Every row comes from one small tree of marks. The marks that hang from a mark follow it in brackets, in alphabetical order. Every link used is in the known rows. Which tree was each row made from?
Known rows
G(C(U(P)) V): [-15  24  13  -6   6   6   0   9   5  -8 -14  -2  -9  14   2  -7   5  -2
   8  -1  -8 -15 -20 -15  -1  -8  -5 -16  -2  10  13  10   3  23 -17   4
   1  12  -6   8  11   8   3 -10 -10  -8   5  -7   4  -9  14   2]
H(W(G(C P) U)): [ -7  18  10  -1 -11  21  -7   7   3   0 -20 -15   1  34   5 -17   9  11
  11 -22   7 -20 -29 -19 -13   0  -7  -9  -6   9  27  10  43  24   5   7
   4  -3 -12  10  11  -7 -10 -22  -2  -7  -9   6  -1  -6  22  -4]
X(K(C(U))): [ -5  20  -1   1   2 -11  13  17  18   1 -13  -3   8  23 -18   0  -7 -32
   3 -19   7 -11 -12  -6   8  -2  -4  -6   3   0  -8  11 -13  -3  15  -2
   0  10  -6   1  17   2  -6   7  -2   3   5 -21   3   6   8  -7]
P(G(C V W(H)) U): [-21  29  21  -4 -10  35  19  11  21   0 -17  -5 -25  30  27   5  20  11
  13  -5  -7 -24 -18  -8 -22 -11 -10  -9 -20   3  28   2  25  46 -20   2
   8  22   6  29   1   7  -6 -10   4 -45   2   6  -1 -19  20  -3]
X(K): [ -7   0  -3   3  -1  -4   5   6   8  11  -8   2   6   1 -11   4  -8 -26
  -1  -2   1  -6  -3   5  -1  -2   1   4   8  -5  -2   0  -7  -2  14   2
  -6  -2   8  -2   6   5  -8   8   4  -9   4 -11  -4  -3   1  -3]
G(P(U) W): [ -5  15   4   3  -8  18  13   8 -10   3 -23 -14  -4  11   4  -2   6   1
  12  -9   6 -16  -3 -19 -18   1  -5  10 -22   4  23  -5  16  27 -21   1
  12   6   6  15  -6   4  -3  -6   7 -33   7  17  -5  -8   8   1]
U(C(G K)): [ -9  21   8  -3  -2   7  15  -6   4  -1  -6   6  -1  10  -5 -11 -12 -13
   6   4   4  -2 -11   4  22  -2   1 -13  16   5  -9  -4  23  11  18  19
 -23  27 -22  -8   9  11   4   2   0   6   2   2   0   3  13 -11]
H(W(G(V) U(C P))): [ -6  21  17  -2  -3  19 -17   1  22   5 -27 -13  -2  21  18  -9  -3  24
   5   1   1 -21 -27 -21  -9   0   2 -20  -4  15  24  12  42  33 -11  12
   5  -1 -12 -12  14  -2  -9 -23  -5   3   0   4  -1 -16  19  -7]
G(C(K) V(S) W): [-22  15  16 -10   2  16  17  16  -3  -5  -7  -3 -13   5   6 -10  10   0
  11 -21  -8  -5 -19  -4   1 -13   2 -48  -9   8  14  -5  -5  21 -14   9
   3  24   3  12   1  15   9  12   7 -33  -3   3 -12 -15   8   8]
S(V): [ -4  -3   5  -5   8   2  -1   2  18   8   3  -1  -6   0   7   2   0   3
  -5   4  -5   1  -7  -2  -3  -4  -8  -4   6   0  -1  -2  -2   4  -7  -7
  -5   7   3  -9   0  -4   5  -9  -2  -3   0  -9   4 -13   1  -1]
X(K(C(G) M)): [-10   9  -1   9 -10  -2  13   5  21  -2 -16  -8   3  13  -8  -3  -5 -32
   5 -23   6  -1  -3   4  13   5  -6   3   8  -3  -6  12   1   0  34   5
  -9  19 -15  23  17  12   0  14  -9  10   0 -13   5 -12   8 -24]
G(P(U(C(K) W(H)))): [ -7  31   0  -6  -2  20   9   3   9  -1 -35 -10  -3  11   9  -3   1  -5
   7  14   2 -14  -5 -28  -5   8   1   1 -13  12  25   4  40  29  -6  24
   0  24 -10  -3  13   7  -5  -1  10 -20  -2  11  -9  -5  21  -1]
W(H U(C(G K) P V)): [-11  37  24  -9   3   9  -6  -3  35   2 -21  -4   0   7  14  -4  -9   2
  -2  27  -2 -21 -22 -16  -5   8   6 -15 -12  23   1  14  54  41  14  22
 -12  17 -24 -19  17  17  -4  -3  14  -5  12  -2  -2 -10  19  -2]
W(G(C(K) P) H U): [-18  31  18  -4  -8  23  -9   6  16   0 -20  -8   5  25   3 -15  24  -5
   0 -11   2 -23 -24  -9 -18   5   2   0 -17  17  16   6  65  37  29  13
 -10  -3 -16  18  17   3 -10  -6  14 -21  -3   0   3  -2  32   0]
H(W): [  4   0   1   2  -3   0   0   3   7   0  -6  -3  -2   5   5   1  -9   9
   6  -1   6  -8  -8 -11   0   0  -7  -5  -3  -2  11   4  -2   3  -7   3
   9   7  -1  -8   4  -7  -2  -6   2   2  -6   5  -1  -2   1  -2]
M(K(C(G))): [ -3  13  -1   2  -2  -1  15   1  10   0 -10   7  -8  -1   1  -4  -2 -27
   3 -12  -1   4 -10   0  19   2  -5  -6  16  -4 -10  11  -2   8  20   5
   0  13 -23  12   6  10   2   9  -3   6  -1  -8  13  13  10 -12]
C(G(V) K U(W)): [-14  32  13   3   4  -2  15   3  20   3 -13  12   1  -6   7  -1  -6 -11
   7  12  17 -30 -25   5  12  -7  -2 -11  -6   9  -7   6  13  31   3  22
 -11  35 -15 -10  -1   3  -2   3  -3   0  -8   8  12  -2  17  -1]
M(K(C(G(V) U(W(H))))): [ -9  32   2   3   8   1   9   8  35  -3 -22  14 -12  -7  19   3   4 -20
   3   1   6 -19 -17  -9  12   1  -6 -13   2   3  -2  21   2  30  12  16
  10  31 -17   5  11   4  -6   7   1   7  -4  -4  17   5  20  -5]
U(C P W): [ -2  12  -3   2  11   8  -6  -6  -6  -1 -22  -8  -1   4  12 -10 -14  15
  11  18   3 -10  -6 -25  10   8   7 -16   4   7  21   9  20   8 -10  15
  -6  13 -18 -20   9   5   1 -13 -14  15   6  19 -15  -8  11  -2]
K(C(U)): [  4  23   1   0   1  -6   8  10  12 -10  -5  -3   3  22  -9  -3   0  -6
   7 -17   8  -3  -8 -14  10  -1  -5 -10  -4   8  -5  13  -9  -2   7  -5
   6  13 -15   5  15   0   3  -2  -6  15  -1  -9   6  11   8  -4]
K(C(G(P(U(W))))): [ -3  22   3   2  -7  15  17   3   2  -4 -27 -11  -2  13   5 -15  -1   0
  20 -10  11 -11 -15 -22   8   5  -8   1  -7   6  12   9  21  21   5   8
   2  20 -21  10   4   2   3  -9 -10   2 -11  13  -1   0  19 -14]
U(W): [  2   2  -3   4   5   0  -3  -1   1   1  -7  -3   1  -3  11   0  -5  10
   4   6   9 -10  -5  -8   2   1   3  -9  -3  -2  11   6   0   4  -2   7
   3   6  -6 -12  -4  -4  -4  -3  -7   8  -7  14  -5  -3   4   3]
C(G(W) K U(P V)): [ -9  38  25   5   8  -5  15   0  16   4 -10   1   1   4   2  -6 -17 -10
  11  15  17 -32 -26  -3   3   2  -5  -7 -12  15  -3   6  25  43  -2  17
 -11  34 -16 -15   3  14   3   2   6 -15  17  17   7  -7  12   2]
G(C W(H U(P))): [-14  26  19  -1   2  18 -11  13   2  -8 -10  -5  -3  16   8  -6  10  13
   7  -8   4 -27 -19 -20 -15   2   3 -14 -31   8  26  12  24  23  -4   3
   7   5  -9  10   8  15  -8 -12   6 -15   9  10  -7  -6  16   8]
C(G(P(U) W(H)) K(M)): [-15  32  15   7 -15  22  19   2  16  -5 -26  -7  -6   4   7  -1  11 -16
   7   0  16 -22  -2  -4 -12  12  -9  22 -34   8  13  -2  49  46  13  20
  -6  37 -10  32   6  15  -1  13  16 -30   5  19   9 -18  17 -13]
M(K(C(G(P) U(V(S))))): [ -3  29   1  -7   3   1  13   5  15  -6 -24   5 -10   8   7 -13   0 -23
   7 -10  -2  -1 -11 -18   5  11  -6 -23  13  17  -7  13   9  28  10   9
   7  21 -13  13   8   1   1   7   7  -3   6  -8   2   4  12  -7]
K(C(U) M): [  2  24  -4   3  -7  -7   3   7  20 -19  -9 -12   1  25  -4   3   7  -9
   3 -23  11   5   2 -11   9   4  -5  -8 -11   9   0  19  -1  -4  18   1
   6  26 -20  25  22   7   6   6 -13  22   3 -10  10  -4   7 -17]
X(K(C)): [ -6   2  -3   2   0  -5  12  13  14   4 -14  -6   5  11 -12   0  -7 -26
   4 -16  -1   0  -7  -3  10  -1   0  -6   8  -6  -3   7 -13  -7  17  -2
   0   2  -5   0  14   6  -2  10  -2  -1  -1 -17  -1   2   7  -8]
C(G): [ -4   6   7   5  -4   2   6  -6  -1   0   2   7   0  -2   1 -10  -3  -2
   5   1   8 -10  -7   9   6   0  -4   4   3  -1  -8  -1  12  14  10   6
 -11   8  -9   4  -5   0  -1  -6  -1   6  -3   7   2   1   3  -4]
W(G(P)): [ -2   3   2   5  -5  17  -5  -6  -6   3 -15  -8   2  18   7 -18  11   3
   6  -4   2  -9  -5  -3 -11   5  -5  15   0   5  11  -4  40  23   7   5
  -6 -11  -1  12   2 -11  -2  -9   1 -10  -1  11   3  -8  12  -4]

Write each row's tree
[-20   4   9  -8   3  31   8  12 -19 -11 -21  -7 -16  12  15 -24  18  12
  17 -22 -13 -11 -10 -22 -11  -8  -4 -35  -8   7  28  -5   8  29 -25   3
  11   8  14  27  -4   6   6  -5   5 -40  -3  10 -18 -20  12   9]
G(C P V(S) W)
[-20  14  17   2  -6  13  15   2  14  -7  -8  -1  -8 -10   9  -7   7  -7
   5 -11   6  -7  -7  11   0   2  -2 -21 -18   9   1  -4  16  34   8  19
  -6  34  -4  23  -3  16   7  17   7 -16   1  10  -3 -25   4  -6]
C(G(V(S) W) K(M))
[-19  31   9  -9  -7  12  -1   7  19  -8  -7  -5  -7  25   2 -12  21  -8
   0 -22   3  -2 -21   1  -3  -1  -1 -32  -3  22   8   5  29  31  10  21
  -7  23  -8  30  17   7   3   6  -1  -8   2  -8  -1 -15  14 -10]
W(G(C(K(M) U) V(S)))
[-15  18   3  -7   4  26   4  -2   4   0 -32  -7  -5  11  19 -24   3   9
   9   4  -3 -10 -16 -17   3   2   6 -32  10  17  21  -4  44  33  -2  25
  -8  18  -6  -6   8  -2   1  -1  -1 -11  -6  14 -16 -18  22   0]
U(C(K) W(G(P V(S))))
[ -8  17   4  -7   5  -1  12  -6  26  -4 -20 -16  -8  16  26   2 -19  -1
  -2  14  -2   4  -4 -13  15  -2   6 -33  14  11  12  12  16   7   4  25
  -6  38 -14 -13  19  14   7  15  -8   7   4   7   1 -21  11 -12]
U(C(K(M)) V W)
[ -8  12  19  -1   7  20   8  -8   9   1 -21 -12 -14  32  30 -11 -12  18
  12  19 -15 -16 -11 -19  -4   2  -3 -17  10  10  21   4  35  32 -19   4
  -6  16 -10 -10   4   8   3 -13  -8 -18  22  17  -8 -20  11  -7]
U(C P(G(W)) V)
[-19  18  21  -1   4  17  10   4  15  -2  -5  14  -9 -19  15  -9   6   1
   8   3   4 -21 -15   9  -1   1   1 -20 -23   8  -1  -6  21  45   2  18
  -5  26   2   5  -5   8  -1  11  23 -27  -5  13  -7 -12   7   8]
C(G(V(S) W(H)) K)
[-10  37  21  -9  -7  20  30   0  26   6 -19 -15 -16  41  19   5 -10   0
  11   8  -4 -10 -17  -9  -7  -7  -3 -20  -3  13  18   0  31  34 -17  10
  -3  34  -8  -2   5  14   3   0   2 -36  15   9  -1 -14  15 -10]
P(G(W) U(C(K) V))
[ -6  33  11  -1 -12  28  20   4   6   0 -14  -8 -14  38  13  -1   1   8
  15  -6   2 -13  -7  -9  -8  -3  -3  -8  -6   6  20  -2  26  27 -16   4
  -1  23  -7  13  -1   6  -4 -14  -4 -22  13  14  -6  -7  14 -10]
P(G(W) U(C))
[ -4  26   2   2  -2   4   2   1  25 -13 -29 -22  -1  37  25 -12   5   3
   7 -11  11 -10  -8 -22   0   6  -9 -12  -6  16  18  22  28  21  10  11
   7  25 -18  18  22  -2   5  -2 -17  17  -1   6  13 -21  18 -20]
K(C(U(V W(G(P)))) M)
[ -4  19  20  -2  -1   6 -22  -4  21  10 -14 -17   6  17  13  -7  -1  14
  -5  10  -2 -18 -23  -9 -22   9   3  -7  -7  22   9  13  47  34   3   5
   1 -15  -7 -11   5   2  -5 -15  -1  -2  12   6   4 -13  14  -2]
W(G U(P V))
[ -9  10   2   2   1   2  20   1  21   2 -17   5 -14  -9  10  -2   1 -25
   4  -9  -9   5 -13   0  15  -1  -5 -13  17  -3  -9  10  -8  15  12   5
   6  13 -14  13   6   9   4  13  -5   0  -4 -12  16   4  12 -10]
M(K(C(G(V))))
[ -6  25   2  -9  -9  18  18   2   0  -1 -28 -12  -3  18  -7  -6   0 -14
   5   3  -4   1  -3 -19  -1   5   0   1  -3  12  13  -4  31  18  -8  13
  -4  16  -9   4  10   8   3   2   6 -23   5   0  -7  -4  16  -7]
G(P(U(C(K))))
[ -8  13  11  -2   9   9 -10  -6   7   5 -17 -16  -6  18  27 -16  -9  21
  10  13  -2 -16 -28 -22  -3   1  -2 -20  10  11  27  14  35  30  -6  17
  -4   6 -12 -16   8   4   4 -19 -15   1   4  21  -4 -23  18  -4]
U(P V W(G(C)))
[-13  36  11  -4 -13  15  22   5  12   4 -14 -11 -10  28   4   1   5  -9
  14  -5   3 -14 -26  -6  -3  -2  -4 -10  -5   6  21   5  29  24  -4  12
  -8  29 -23   9   4   9  -1  -2  -9 -25  -2  10  -5  -2  21 -13]
P(G(C(K)) U(W))
[-12  21   7   1  -8   6  14 -10  13  -6  -8   1  -4  12  -1  -7  -7 -16
   3  -1   5   4  -3   6  21   3   1 -11  10   8  -6  -1  27   8  27  24
 -23  36 -26  10  14  17   6  10  -5  13   4  -1   1  -5  12 -19]
U(C(G K(M)))
[-10   6   8   6  -8   8  14   0  21 -14 -16 -10 -10  10  12  -7   8  -4
   6 -16  -1   3  -3   0  12  -2  -8 -11   0   2  -2  12   4  11  17   4
  -1  27 -17  30  13   9   9   7 -15  15  -8  -7  13 -18   9 -21]
K(C(G(V)) M)
[-10  12   9   7 -11  -1  14  -7  14  -2  -3   0   1  -5  -6  -2   1 -23
   0   0  11  -3  -4  17  10   6  -4   5  -4   4 -10   1  23  13  29  17
 -18  29 -19  16   7  16   4  17  -1   1   0   1  10  -9   7 -18]
C(G K(M))
[-12  18   4   2  -7  14  17  -9   3  -9 -22  -6  -2  14  -2 -16  -1 -17
   8   0   2   0   2  -5  16   8  -2  -2   9   7   2  -3  40  16  24  22
 -22  34 -22  20  15  14   6   8  -3   1   5   4   3 -12  15 -18]
U(C(G(P) K(M)))
[ -8  32   7  -2   5 -12   2   1  46  -6 -15  -5  -2   6  22  14  -2 -10
  -8  19  15 -18  -6  -8  -3   5  -1  -9 -18  17   7  19  22  26  11  25
   4  41  -9  -5  20   8  -3  17   8  -2   5   2  12 -15  11  -5]
C(K(M) U(V W(H)))
[-13  21  20   3  -1  18   7  11  27  -8 -14  -2  -6  11  20 -10   7   9
  11 -15   3 -23 -21  -7  -1  -8  -3 -17 -23   4   2  12  11  28  10   0
   8  13 -11  13   4   7  -5  -6   3  -3  -9   4   8  -9  18   0]
K(C(G(V W(H U))))
[-14  14  19   0   3  16  -4  14  24   0 -12  -1  -6  -1  27   8  12  16
  -2  -1  -1 -27 -12  -7 -25  -7   5  -9 -34   6  11   8  10  30 -11   1
  17   1  13   6   0   3 -10  -2  14 -23  -2   3   5 -16  12  15]
G(V W(H U))
[ -9  24   2   3  -1   6  11  -7  13  -5 -14  -5  -1   9  11  -9 -13  -7
   7   3  15  -5  -7  -2  23   3   3 -18   8   5   6   6  26   8  23  30
 -19  44 -30   0  13  15   4   6 -11  19  -3  13  -1 -11  14 -18]
U(C(G K(M)) W)
[ -9  33  16  -1  -5 -12  15  -6  36  -3  -5   1   0  13   3   3  -7 -22
  -2   5  15 -12 -12   8   5   3  -7  -3  -2  17 -15  10  24  26  21  22
 -14  41 -17   6  11  13   6  14   2   2   9  -4  17 -13   9 -16]
C(G K(M) U(V))
[  1  26  -1  -6   7 -13  15   7  27  -1 -15   0  -8  13   7   5  -4 -26
  -4  -7  -5   7 -12 -13  11  -1  -4 -18  16   8  -6  18 -14   7   7   2
  13  17 -12   2  16   5   3  13  -2   3   8 -19  15   7   9  -6]
M(K(C(U(V))))
[ -2  10   1 -10  14   5   5  -3  15  -1 -15  -9  -8  18  32  -7 -23  18
   3  20  -5  -6  -7 -21  11  -7   5 -34  21   7  15  12   6   7 -10  17
   1  20  -4 -26   6   3   1  -7  -7   9   0  10  -8 -13   9  -1]
U(C V W)
[-15  13  20  -4   2   9  15  -8  15   6 -17 -13 -11  20  10  -8  -2  -3
   8  17 -18  -7 -20  -7  -3   5  -6 -13  10  11  15   5  37  29  -4   4
 -12  16 -17  -2  10  11   8   0  -6 -27  11   2   0 -17  12 -10]
U(P(G(C(K))) V)
[-14   6   2  14  -8   9  22   9  10  -4 -28 -14   2  19  -1 -13  -1 -30
  12 -25   8 -14  -1  -3   7   4 -10   6  -3  -7   8   6  13  12  29   4
  -4  22 -11  32  13  13   1  12  -5  -8   4   2   4 -19  12 -20]
X(K(C(G(P W)) M))
[-17  19  12  -3  -3  21   8  -9  16  -9 -28  -9 -13  11   9  -6   9  -2
   5  10 -16   0  -2 -10   0  14   2 -25  -3  21  13   0  47  31   0  11
 -13  29 -21  14  15  15   9   9  -5 -14  13   1 -13 -27   8 -17]
U(C(K(M)) P(G(V(S))))
[-20   5  15  -2  -5  22  13  -1  12  -2 -10  -1 -18  23  15  -8  13   4
  11  -5 -17  -7 -15   1  -4 -12  -9 -15  10   0  12   0  16  18  -7  -4
  -3  10  -4  23   2   0   2  -8 -12 -19  -4  -4   6 -14  12  -6]
P(G(C V))
[-10  17  16   7   0   1  19   2   2   4   1   5   0  -4  -2  -7  -7 -12
  10  -1  15 -18 -15  12  10  -5  -2  -2  -7   0  -5  -7  15  21  14  12
 -14  24 -14  -1  -6  10   2   9   7 -13   0  16   6   0  10  -1]
C(G(W) K)
[ -1  23   6   0   0  -7   1   3  28 -15 -20 -23  -1  24   6   1  -1  -5
   2  -6   1   1  -3 -23   5   9  -8 -11  -7  19   7  24   9  11   4   3
   7  26 -21  11  26  11  12   5 -12  15  13  -8   8 -16   7 -18]
K(C(U(P V)) M)
[-13   9   5   6   1  13  25   5  10  -1 -30   0 -14   0  16  -9   6 -23
  11 -14  -7  -8 -12  -7   9  -4  -9 -10  10  -3   5   4   3  26   4   3
  10  15 -10  20   2   6   3  11  -1 -16  -1   3  13  -4  17  -4]
M(K(C(G(P V W))))
[-19  34  17  -1 -16  28  28   3  28  -2 -26 -15 -20  32  20   8   8  -5
  10  -5  -4 -13  -8  -3  -8  -6  -4 -12 -11  11  20   0  30  35 -14  13
  -4  37  -7  24   9  16   2   8  -3 -33  13   6   5 -26  18 -18]
P(G(V W) U(C(K(M))))
